In the rows, 128 means zero.
Known rows, with every way that one mark hangs from another:
j502[j23[j486 j697[j414 j906]]]: [178 133 106 199  86  85 107 126 170 158 168  81 145  84 173  83 117 140
  90 119 139 134 154 168 140 111 169 117 138 112 121 187 123  90 138 145
 159 155 113 137 152 137 120 112 155 129 203 118 112 184 110 169 151 115
 147 128 179  68 170]
j23[j486]: [146 144 117 162 111 110 126 130 137 138 140 120 132 122 140 124 130 136
 121 128 131 121 146 141 131 121 146 125 135 117 134 144 126 105 128 138
 141 143 125 131 140 125 120 130 132 132 129 121 121 148 124 145 136 130
 146 129 140 103 142]
j502[j23[j697]]: [155 124 127 158  99 100 117 127 146 147 163 101 139  93 161  96 125 131
 110 120 134 137 139 147 131 117 151 122 134 116 120 160 126 108 135 133
 144 144 119 130 154 136 128 109 143 130 168 123 125 164 123 152 140 122
 142 125 167  96 147]
j906[j697[j23 j239]]: [123 126  95 177 117 161 119 119 146 125 142 103 133 127 128 141 112 136
 103 130 125 106 164 168 122 127 157 123 129 130  99 163 122 135 145 165
 142 135 117 123  93 107  99  94 132 129  88 116 138 118 137  99 144 126
 135 133 120 100 135]
j734[j906[j697[j23 j414]]]: [122  97 102 182 107 151 120 125 120 131 131 106 123 124 108 154 123 148
 125 134 123 115 169 160 111 122 149 123 125 114 122 154 130 129 141 148
 141 145 118 100  96 142 106  76 131 140  99 124 138 150 142  93 127 136
 150 145 134  99 120]
j486[j239]: [145 138 131 158 118 134 138 122 134 140 129 123 130 117 132 117 109 142
  92 132 134 128 145 105 131 131 139 127 143 121 125 137 128 107 143 148
 135 138 127 136 126 113 109 103 129 128 130 124 119 135 121 140 146 119
 143 124 131 134 123]
j414[j486]: [150 143 122 167 110 121 129 124 136 143 139 109 130 124 145 124 122 146
 130 129 130 122 146 133 130 126 149 124 137 121 134 148 126 115 130 131
 141 144 127 136 133 131 117 131 133 129 120 123 121 150 121 137 142 125
 142 124 119 112 136]
j906[j697[j23[j502] j239]]: [132 124  88 193 107 154 117 118 155 133 153  94 132 125 135 140 111 140
  95 128 126 105 167 173 123 123 163 120 130 126  94 165 125 125 146 170
 147 141 113 127 101 103  95  86 129 129 102 116 134 128 136 105 148 127
 145 137 128  94 135]
j906[j697]: [108 124  95 135 132 146 130 129 130 119 126 123 129 135 117 151 131 138
 132 128 127 121 143 133 123 139 130 129 118 132 113 138 128 145 133 137
 124 115 131 118 102 126 118 104 120 126  99 125 133  98 136 101 131 134
 119 132 113 133 123]
j239[j502[j23]]: [164 135 119 151  97 118 138 122 150 147 153  96 123  97 158 102 119 147
  92 121 129 144 149 124 129 122 145 128 133 116 125 158 129 100 127 138
 140 140 121 131 152 132 130  88 140 126 155 141 119 157 124 148 148 124
 151 138 164 124 145]
j502[j23[j486]]: [156 138 119 169 100 100 125 127 140 139 161 104 133  99 156 106 128 143
 116 125 130 127 153 149 129 120 156 124 147 112 131 158 128  96 127 138
 146 150 119 128 151 130 123 123 138 132 130 124 119 165 126 151 143 127
 152 126 160  93 151]
j697[j239 j414]: [155 130 124 184 104 137 107 114 165 136 148 101 134 114 146 107 101 128
  91 135 123 105 154 161 128 113 166 116 145 122 111 166 117 114 139 167
 161 158 110 134 117 114 107 116 144 129 127 115 135 166 122 138 152 119
 150 131 136  84 144]
j502[j23]: [143 127 126 145 112 113 127 125 133 132 152 109 131 104 148 110 126 137
 121 125 128 132 140 140 128 125 144 126 142 119 126 146 129 112 127 130
 137 140 121 126 141 132 129 122 135 129 130 130 124 151 129 139 137 125
 140 125 152 111 141]
j402[j734[j906[j697]]]: [116  87 101 162 105 140 121 126  92 113 126 133 119 126 104 157 143 138
 135 143 121 137 155 141 109 114 133 127 120 124 133 118 142 127 138 127
 126 144 123  91 118 147 119  92 119 147 109 138 145 160 146  88 126 140
 159 148 122 111 102]
j906[j697[j239 j414[j502[j23]]]]: [143 125  82 197 101 148 113 113 165 135 156  86 132 111 144 129 103 146
  97 129 124 103 171 160 124 126 166 117 137 123  95 173 121 121 140 167
 156 147 113 126 103 110  97  85 134 128 105 116 131 145 131 112 157 124
 143 136 131  94 137]
j23[j697]: [145 125 130 145 109 111 113 129 145 149 144 116 139 113 147 109 126 120
 113 120 136 135 126 138 133 118 139 123 118 124 120 148 123 123 141 132
 138 134 125 133 144 134 126 109 141 130 180 119 130 148 119 147 131 124
 131 127 149 106 138]
j23[j486[j239[j502]]]: [169 154 116 189  94 114 138 123 150 154 146 107 130 106 151 110 113 151
  81 128 135 128 164 118 134 122 158 125 143 110 133 158 127  83 137 157
 149 151 123 139 146 115 108  94 137 130 142 124 112 159 117 160 155 123
 163 131 152 111 142]
j906[j697[j23 j239 j414]]: [134 122  91 194 105 160 110 115 162 127 151  87 134 118 134 132 103 135
  89 132 123 102 172 179 122 124 169 118 131 127  95 180 115 131 145 176
 156 144 111 119  91 108  96  86 137 130 100 112 139 139 136 105 151 123
 138 136 123  82 143]
j239[j502]: [153 136 121 139 108 128 138 123 146 144 137 109 121 113 144 115 120 140
  97 123 129 141 140 116 129 125 134 130 123 122 127 145 128 111 127 136
 134 131 126 132 141 130 129  91 135 126 153 140 122 142 124 140 141 126
 142 139 149 135 135]
j697[j906]: [136 130 105 140 143 123 121 131 143 133 107 123 134 133 128 118 121 134
 115 123 137 138 122 138 142 129 121 129 125 142 125 135 134 130 132 121
 121 117 128 145 108 135 129 144 137 118 183 134 110 109 110 128 130 114
 111 129 131 131 142]
j402[j734[j906[j697[j239 j414]]]]: [125  88 100 180  97 143 114 121 104 115 133 123 121 122 109 150 134 137
 122 146 119 129 164 152 109 109 146 124 125 122 127 132 139 122 142 140
 137 154 117  93 114 143 111  88 125 147 109 133 147 173 144  91 135 137
 166 149 125  97 107]
j414[j486[j239] j502[j23] j697]: [215 158  99 251  51 109 118 106 175 195 183  49 142  74 193  83  82 170
  78 120 139 120 184 129 138 119 186 107 149 104 122 186 115  63 148 150
 180 175 111 162 165 114  87  81 153 141 168 115 100 220 100 166 186 103
 171 122 153  81 142]
j906[j697[j239[j502[j23]] j414]]: [144 127  88 185 100 148 120 116 167 134 152  89 130 109 144 123 107 148
  89 129 125 112 171 154 123 126 165 122 133 122  99 180 121 123 140 170
 153 143 115 123 104 117 103  77 137 125 111 122 133 139 130 117 158 126
 145 139 138 100 142]
j486[j239[j502[j23[j697[j414]]]]]: [181 139 124 188  83 120 136 115 162 162 157  89 130  85 163  89  98 152
  55 125 136 139 163 110 133 123 161 124 145 108 118 173 125  84 146 162
 154 152 118 138 148 118 109  64 143 127 172 128 114 171 114 164 164 114
 161 132 166 115 144]
j697[j23 j414[j486]]: [169 128 118 206  85 133 111 113 167 144 165  68 132 101 155 106 101 136
  84 131 124 113 170 176 127 115 177 113 138 116 118 188 110 105 134 162
 168 163 108 124 128 117 106 104 146 137 142 113 125 191 126 138 151 115
 147 133 132  64 156]

Rows:
[163 142 120 184  95 104 131 123 143 145 162 101 134  94 158 102 118 149
  98 127 133 128 161 137 131 121 162 123 154 108 129 161 128  86 135 147
 150 154 118 131 150 121 114 110 138 132 132 123 115 168 123 157 151 122
 159 124 161  97 148] : j502[j23[j486[j239]]]
[179 149 105 207  96  93 113 129 168 171 143 100 148 102 161  91 110 142
  73 119 149 136 152 142 149 115 160 121 132 117 123 175 126  87 152 151
 151 148 121 154 142 125 106 104 152 126 221 114 104 159  98 174 154 111
 147 126 165  88 157] : j23[j486[j239] j697[j906]]
[115 105 105 173 118 151 125 128 109 131 120 127 123 135 105 159 126 150
 138 135 126 112 162 147 112 122 142 127 130 117 123 138 137 132 144 144
 132 142 123 110  93 140 105  88 127 136  82 126 140 131 139  92 128 139
 154 140 129 116 111] : j734[j906[j697[j239]]]
[176 131 124 198  81 103 108 118 167 156 177  81 142  85 174  85 110 137
  93 124 133 124 158 167 132 110 177 115 145 111 114 186 120  97 142 154
 164 164 110 135 151 130 113 104 153 131 164 115 126 190 117 160 156 117
 157 125 167  68 159] : j502[j23[j697[j239 j414[j486]]]]
[173 124 100 188 100 105  99 123 179 164 146  83 142 101 160  91 104 129
  84 116 140 134 137 155 144 115 150 115 119 126 111 172 121 110 143 139
 152 143 115 147 134 132 118 103 151 126 237 120 112 167 103 154 145 109
 127 134 159  89 154] : j23[j697[j414[j502] j906]]
[183 145 100 215  83 111 127 113 155 164 172  72 128  97 174 108 105 161
 112 121 131 118 168 140 131 121 168 114 152 110 125 164 127  83 128 136
 159 165 114 145 154 117 106 107 137 133 134 124 107 191 118 145 160 118
 161 126 144  96 141] : j414[j486 j502[j23]]
[122 102 102 183 109 151 119 125 121 132 127 116 124 128 109 153 120 149
 128 137 124 109 168 154 112 121 151 123 131 115 120 150 132 129 144 152
 141 149 119 107  92 141 102  81 130 137  90 123 140 145 138  96 133 137
 156 142 132 104 117] : j734[j906[j697[j239 j414]]]
[193 142 105 244  72 126 106 103 183 161 178  62 134  92 176  93  84 150
  80 131 126  98 181 170 130 108 194 106 161 110 109 191 117  83 140 172
 183 184 100 145 134 107  92 102 151 133 132 112 121 210 115 149 174 112
 172 131 147  62 153] : j697[j239 j414[j486 j502[j23]]]
[173 137 112 194  76 114 105 120 165 166 167  78 142  99 161 102 110 132
  91 120 133 121 157 165 134 112 165 113 118 116 121 168 112  96 142 151
 163 152 114 141 154 121 108 102 148 143 176 112 119 187 115 152 152 116
 151 132 154  72 147] : j414[j697[j23[j486 j502]]]
[162 119  98 192 112 132 104 120 176 139 136  75 137 109 142  99  98 131
  72 125 132 127 151 184 140 118 156 117 129 134 111 180 118 117 138 153
 153 141 109 135 104 124 115 119 151 125 203 123 112 157 113 133 144 103
 120 138 142  78 165] : j697[j23 j414 j906]
[159 136  95 193 117 121 113 127 159 142 132  92 138 118 143 109 110 137
  87 122 137 129 151 179 143 118 151 122 129 133 122 167 125 107 137 144
 143 138 114 143 115 121 113 131 147 126 187 124 106 142 112 136 140 109
 130 133 145  86 162] : j697[j23[j486] j906]
[194 144  81 248  95 128 100 108 195 164 146  65 139 108 167  92  78 154
  70 127 134 106 170 175 144 111 180 108 151 128 108 190 123  93 144 163
 171 168 104 163 108 112  91 120 156 123 186 118 105 179  97 144 172 100
 150 133 139  73 160] : j697[j239 j414[j486 j502] j906]
[189 144 106 233  67  85 102 122 181 180 183  86 143 101 179  96 115 134
  77 117 139 113 161 174 139  96 186 110 135 104 110 178 126  75 149 170
 171 172 108 152 166 113  99  93 146 134 197 105 118 196 111 178 157 125
 180 134 180  58 156] : j23[j486 j502 j697[j239]]
[190 144  97 207  67 103 108 115 168 177 178  67 142  82 180  93 102 147
  98 115 134 123 163 146 135 116 166 110 132 110 122 167 115  80 137 138
 169 160 112 149 168 121 107  97 150 143 177 119 109 204 110 157 164 113
 156 129 167  81 144] : j414[j502[j23[j486]] j697]
[178 133  86 222 107 133  99 111 190 154 138  78 137 111 155  95  81 142
  69 126 133 110 156 171 142 112 165 112 145 132 104 176 124 103 143 162
 163 157 104 158 104 111 100 119 152 122 192 121 110 165 102 138 162 101
 140 136 145  84 156] : j697[j239 j414[j502] j906]
[139 130  83 197 101 140 126 122 153 140 155  91 132 118 136 139 116 148
  91 125 130 114 172 158 126 128 162 121 129 119 104 166 125 112 143 166
 147 139 119 123 113 106  97  78 125 131 116 116 123 134 134 117 148 128
 146 137 132  97 137] : j906[j697[j23[j486[j239] j502]]]
[190 144 102 224  84  92 105 125 185 174 152  84 149  93 168  81 102 143
  58 121 147 131 161 152 148 111 172 116 134 114 118 192 120  83 152 163
 164 158 115 150 141 126 103  96 157 128 233 110 105 179  96 180 161 108
 150 129 168  71 166] : j23[j486[j239] j697[j414 j906]]
[192 152  99 218  70 116 111 112 167 184 166  65 139  98 176 103  96 154
 108 119 135 117 163 137 136 119 167 109 128 115 126 167 114  89 139 134
 168 160 117 157 157 121 100 103 148 142 166 116 109 199 104 150 167 111
 153 126 133  89 136] : j414[j486 j502 j697]
[129  86  93 182  94 139 116 121 105 120 137 116 119 118 111 152 133 141
 123 142 120 133 164 145 110 112 142 122 122 120 128 129 138 117 138 133
 137 153 118  92 120 142 113  82 120 148 120 136 141 178 145  91 133 137
 163 151 127 101 105] : j402[j734[j906[j697[j414[j502]]]]]
[182 138 105 210  72  77 108 127 172 177 179  90 141 102 172 101 126 133
  89 114 140 125 152 161 140 103 171 114 126 104 118 169 127  79 141 154
 161 160 115 143 174 123 111  93 140 135 209 110 113 189 114 177 146 129
 167 136 178  71 153] : j23[j486 j502 j697]
[172 143 114 168  88 109 137 122 154 151 160  92 125  93 164 101 120 151
  89 121 131 141 157 130 131 119 154 127 136 111 129 166 128  90 126 144
 147 146 119 132 157 131 126  87 142 127 156 138 115 167 122 157 152 125
 159 138 171 112 152] : j239[j502[j23[j486]]]
[175 141 126 180  90 120 139 117 155 161 152  97 130  89 159  92 102 152
  61 125 137 142 159 105 134 124 155 126 143 111 120 165 128  86 146 157
 147 148 121 140 148 118 110  68 141 127 166 131 114 162 115 161 161 115
 160 130 165 124 139] : j486[j239[j502[j23[j697]]]]
[180 134 119 200  82 130 114 109 180 149 165  78 130  91 166  89  95 141
  65 130 124 116 168 159 129 109 178 117 149 114 109 187 119  95 137 174
 170 167 105 136 133 117 108  88 152 128 145 123 129 187 120 152 166 116
 165 138 162  81 156] : j697[j239[j502[j23]] j414]
[181 139 118 202  81 121 126 113 168 155 160  78 131  92 163  96 100 153
  78 131 130 123 170 135 131 121 173 117 147 109 123 183 118  92 135 160
 164 161 116 133 138 124 108  92 144 130 148 121 115 187 116 157 163 116
 157 132 143  91 150] : j697[j414[j486[j239[j502[j23]]]]]
[176 148 105 213  84 100 130 122 159 164 164  99 131 108 157 111 115 152
  78 124 136 117 165 134 136 115 168 118 147 104 123 154 132  70 139 164
 156 160 117 144 156 106 100  95 128 133 157 116 105 174 118 166 156 126
 175 134 158  96 139] : j23[j486[j239] j502]
[210 157  98 252  53 112 104 105 180 190 187  49 144  81 196  85  84 161
  92 120 134 108 182 158 136 110 193 104 148 109 117 189 113  72 147 152
 184 180 105 163 161 113  88  98 159 142 155 112 111 222 102 157 184 106
 173 123 154  64 148] : j414[j486 j502[j23] j697[j239]]
[120  89 102 173 102 143 118 124  96 114 129 131 121 126 106 155 139 138
 129 145 121 131 161 147 110 110 141 126 124 124 129 123 142 124 142 134
 131 150 120  94 114 143 113  92 122 146 103 135 147 162 145  88 132 138
 165 147 123 105 103] : j402[j734[j906[j697[j239]]]]
[161 132 107 172 105 125 103 124 161 156 135  87 146 108 148  99 105 130
  95 119 137 134 140 163 141 120 145 119 111 135 120 162 114 120 144 134
 147 132 118 148 125 131 116 120 154 133 202 122 115 152 106 137 146 104
 121 129 143  92 149] : j414[j697[j23 j906]]
[117  98 102 168 113 146 123 129 114 130 124 119 122 129 105 157 127 149
 136 134 124 117 161 144 111 125 140 126 125 115 125 143 133 133 138 140
 134 140 124 102  97 148 111  83 126 137  98 127 137 140 139  95 125 139
 147 143 131 112 114] : j734[j906[j697[j414]]]
[172 127 114 191  94 103 103 121 170 153 163  84 144  88 169  83 108 135
  86 120 136 131 148 169 138 111 166 117 141 120 111 182 124 102 143 149
 157 153 110 141 139 133 117 110 155 126 193 120 119 174 111 158 153 111
 144 127 172  76 163] : j502[j23[j697[j239 j414 j906]]]
[173 135 119 191  90 138 115 110 177 146 154  88 129 103 157  98  96 136
  69 132 124 115 162 152 129 110 170 117 142 118 110 178 119 103 138 173
 165 161 109 137 126 115 107  90 150 127 145 123 131 175 119 146 161 117
 160 139 150  89 150] : j697[j239[j502] j414]
[188 145 115 218  78 133 115 108 182 157 162  76 130 101 168  95  92 149
  70 133 126 109 175 157 130 109 185 114 148 113 115 193 117  94 140 176
 174 172 108 143 130 116 100  92 153 128 139 119 126 191 114 153 171 116
 169 136 144  78 155] : j697[j239[j502] j414[j486]]
